Each row was made from one small tree. The marks that hang from a mark follow it in brackets, in alphabetical order. Every link used is in the known rows. Write each row's tree.
Known rows:
mebos(pazez(kasar vaka) zokanet): [ 53 -44  23  21  17   7 -22  21 -30 -34  39 -44   2   0  39   8  -4  71
 -34 -23 -37 -27]
mebos(zokanet): [ 27 -54 -15  26  -1  28 -24  10 -29 -24  51 -23 -18  -2  19  -9  21  46
 -49 -28  -1   3]
vaka(pazez(kasar lelat(tive) mebos(zokanet))): [ 27 -10 -15 -19 -13   4 -29  10 -24 -29  46   2  -1  -4  62  26  27  76
 -48 -28 -13 -18]
mebos(pazez(lelat vora) zokanet): [ 34 -34  19  26  17  41 -16  28 -21 -22  33 -17 -34 -17  41   8  12  59
 -38  -9 -14   7]
vora(pazez(lelat vaka)): [ 43 -33 -37  11 -21  -9 -16  46  -1 -19  34  20 -16 -29  38  19  21  62
 -61   4 -18  28]
vora(pazez(kasar)): [ 33 -36 -41  -6  -7 -20 -12  52 -24 -38  50  -5   2 -14  34  15  25  53
 -54 -24   1  25]
pazez(mebos vaka): [ 24 -28 -24   7  13  -2 -13  11  -8  19  51 -18  -3 -22  19  20   2  67
 -44  -2 -13  -4]
pazez(kasar(rabof) vaka vora): [ -3 -12   0   4  -1  -8   2  45 -20  23  49   3  15 -33  30  14  21  38
 -28  16 -21 -23]
pazez(kasar): [ 22 -32 -11 -13  -2  -9  -7  29 -25 -21  50 -12  16 -19  22  -3  36  54
 -52 -29  -1   7]
lelat(tive): [ 30 -22 -34  22 -44  25 -15  26 -23   9  46  -8  19 -19  44 -13  54  60
 -68 -16  18  38]
pazez(mebos vaka vora): [ -2 -11 -29  10  25  15 -13  18  -1  33  44  -7 -20 -37  24  34  -3  47
 -34  23  -6  -4]
tive(lelat): [ 16 -42 -35  19 -19 -10  -7  23 -10 -11  50  14  -9 -35  45 -27  45  52
 -80 -27  23  31]
pazez(lelat mebos vaka): [ 24 -19 -16  -3   6   1 -14  19  12  13  34   8 -12 -40  28  27  11  79
 -43   5 -25  -5]
zume(solete): [ 34 -87  -7  -1   9  18 -11  23 -29  20  65  -5 -20 -10  22 -39  31  40
 -87   0  25  49]
mebos(pazez zokanet): [ 52 -54  18  29  15  28 -14  17 -41 -28  51 -43 -18   4  33  -4  12  63
 -45 -31 -13   5]
mebos(pazez(kasar vaka vora) zokanet): [ 34 -32  20  25  24  20 -22  27 -27 -24  34 -37 -10 -10  41  18  -7  56
 -26  -5 -32 -28]
vora(zume(solete)): [ 30 -71 -13 -12  28 -10  -5  28  -3  24  57  16 -21 -18  19 -49  43   8
 -75  -2  35  46]
kasar(rabof): [ 18 -46   1  13 -15   0  21  36 -43  24  83  -4   6 -10  20 -23  49  46
 -50 -26   5  21]
vaka(pazez(lelat mebos(zokanet) vora)): [ 11 -16 -12  -8   8  22 -23   3 -21 -11  51  13 -40 -13  47  29  18  52
 -47  -2  -6  -3]
pazez(kasar mebos): [ 11 -21 -23 -26  26 -14  -8  27 -20 -14  56 -26  12 -19  23  21  17  67
 -34 -36   2 -12]
pazez(lelat(tive) vaka vora): [ 10   4 -21  24 -34  32 -19  35  16  28  12  32  -5 -55  49  19  35  53
 -52  37 -14  15]

Which tree is each row?
[ 35 -16 -33   4 -35 -22 -11  69 -10 -15  36  16  18 -26  58  22  33  69
 -44  -5 -23   5]
vora(pazez(kasar(rabof) lelat(tive) vaka))
[ 32 -15  14  17   6  33 -20  40 -20 -28  22 -21  -6 -17  58  19  18  66
 -30 -16 -17 -10]
mebos(pazez(kasar lelat(tive) vora) zokanet)
[ 29 -23  26   9  15  -2   8  43 -33  12  51 -18   8 -23  39   9  14  59
 -35   2 -23  -5]
mebos(pazez(kasar(rabof) vaka vora))
[ 35 -24  26  17  18  21 -23  35 -13 -26  20 -19 -14 -22  47  22  -1  64
 -27   1 -39 -28]
mebos(pazez(kasar lelat vaka vora) zokanet)
[ 40 -72 -40 -12  24 -26 -10  53  -3   3  54  22 -29 -14  33 -27  31   9
 -73  -1  32  55]
vora(pazez zume(solete))
[ 55 -26  19  21  -8  17 -27  31 -16 -30  21 -27   8 -13  59  13  10  84
 -37 -18 -41 -25]
mebos(pazez(kasar lelat(tive) vaka) zokanet)
[ 21   2 -24  -2  -7   0 -34  31  12 -14  15 -11  19 -31  57  42   6  89
 -22 -14 -34 -50]
pazez(kasar lelat(tive) mebos(zokanet) vaka)
[ 10 -24 -18   0  12  22 -22  -2 -36  -8  65  -4 -33  -1  40  23  15  46
 -49  -7   2  -2]
vaka(pazez(mebos(zokanet) vora))
[ 34 -35 -44 -21  17 -43  -8  59   1 -27  44  17  -4 -20  34  -4  34  20
 -48 -20  13  25]
vora(pazez(kasar) zume)
[  1 -19  -6 -14  14   1 -12  14 -45 -10  71  -7 -11   2  47  26  15  47
 -31 -18  -7 -26]
vaka(pazez(kasar(rabof) mebos(zokanet) vora))
[ 18 -22  -4  -9 -12  21 -14   7 -23  -7  51  31 -31 -21  43   9  40  45
 -69   9  -4  23]
vaka(pazez(lelat vora))
[ 28 -26  14  -8  34  -3   3  40 -20  -4  43 -11  -3 -26  35   1  27  39
 -43  -9   2  16]
mebos(pazez(kasar vora(zume)))
[ -1 -26  -6 -34  26  -4  -7  52  18   7  22  40 -19 -50  36  -6  40  18
 -48  15  13  14]
pazez(kasar lelat vora(zume(solete)))
[-15   0 -14 -18  43 -29   5  47   2  36  50   4   7 -36  31  28   9  28
  -5   9  -8 -40]
pazez(kasar(rabof) mebos vaka vora(zume))
[  4 -14  -5 -31  12 -21  12  46 -12   2  55   1  14 -31  35  22  33  75
 -22 -34 -12 -21]
pazez(kasar(rabof) lelat mebos)
[ 35 -47 -53 -19  20 -20 -15  63  18   9  39  29 -26 -26  54  -4  32  32
 -61  -1  30  44]
vora(pazez(lelat(tive) mebos) zume(solete))
[ 46 -69 -38  -2  21 -29 -17  52   7  12  47  26 -24 -17  36 -21  18  13
 -71  16  13  40]
vora(pazez(vaka) zume(solete))
[-13   9  -6 -17  20 -12   2  50   6  28  36  15   4 -49  41  45   9  61
  -7  13 -29 -42]
pazez(kasar(rabof) lelat mebos vaka vora)
[ 34 -29 -45  -4  26 -29 -21  46  26 -13  28  22 -29 -26  40  20   9  37
 -36  -1  -7   4]
vora(pazez(lelat mebos(zokanet) vaka) zume)
[ 29 -26 -10 -21  -4   4 -13   1 -25 -10  60  14 -23 -11  41  15  33  68
 -64 -15  -7  12]
vaka(pazez(lelat mebos))
[  9 -11  -8  13  -9  23 -12  29  14  21  19  33 -24 -53  30  18  23  44
 -50  36 -21  12]
pazez(lelat vaka vora)
[  3  -1  -5  -8  -3   2 -15  38  13   2  13  26  -2 -55  36  27  20  50
 -39  25 -30 -17]
pazez(kasar lelat vaka vora)
[ 31 -22 -41  -5   6 -19 -24  49   2 -37  32  -2  -6 -22  45  44  -3  72
 -32 -13 -28 -18]
vora(pazez(kasar lelat mebos(zokanet) vaka))
[-10 -20 -33   3  51  18 -15  23   2  12  46  -7 -36 -24  24  16  11  15
 -20  -4  23  -3]
pazez(mebos(zokanet) vora(zume))
[ 40 -65 -44  -5  43 -24 -26  46   9   3  48   5 -33 -10  39  -3  -3  20
 -50   5  12  15]
vora(pazez(mebos(zokanet) vaka) zume(solete))
[ 11 -13 -15 -17   4  16 -14   7 -21   1  54  22 -35 -20  44  25  28  55
 -56   3  -1  13]
vaka(pazez(lelat mebos vora))
[  6 -21 -18  13  15   4 -11  26  11  32  34  21 -20 -41  21   0  20  11
 -47  32   1  14]
pazez(vaka vora(zume))
[ 29 -28 -48  -5   2  -9 -10  48  -5 -19  46   7 -20 -25  37  28  22  68
 -50 -16   1  30]
vora(pazez(lelat mebos))
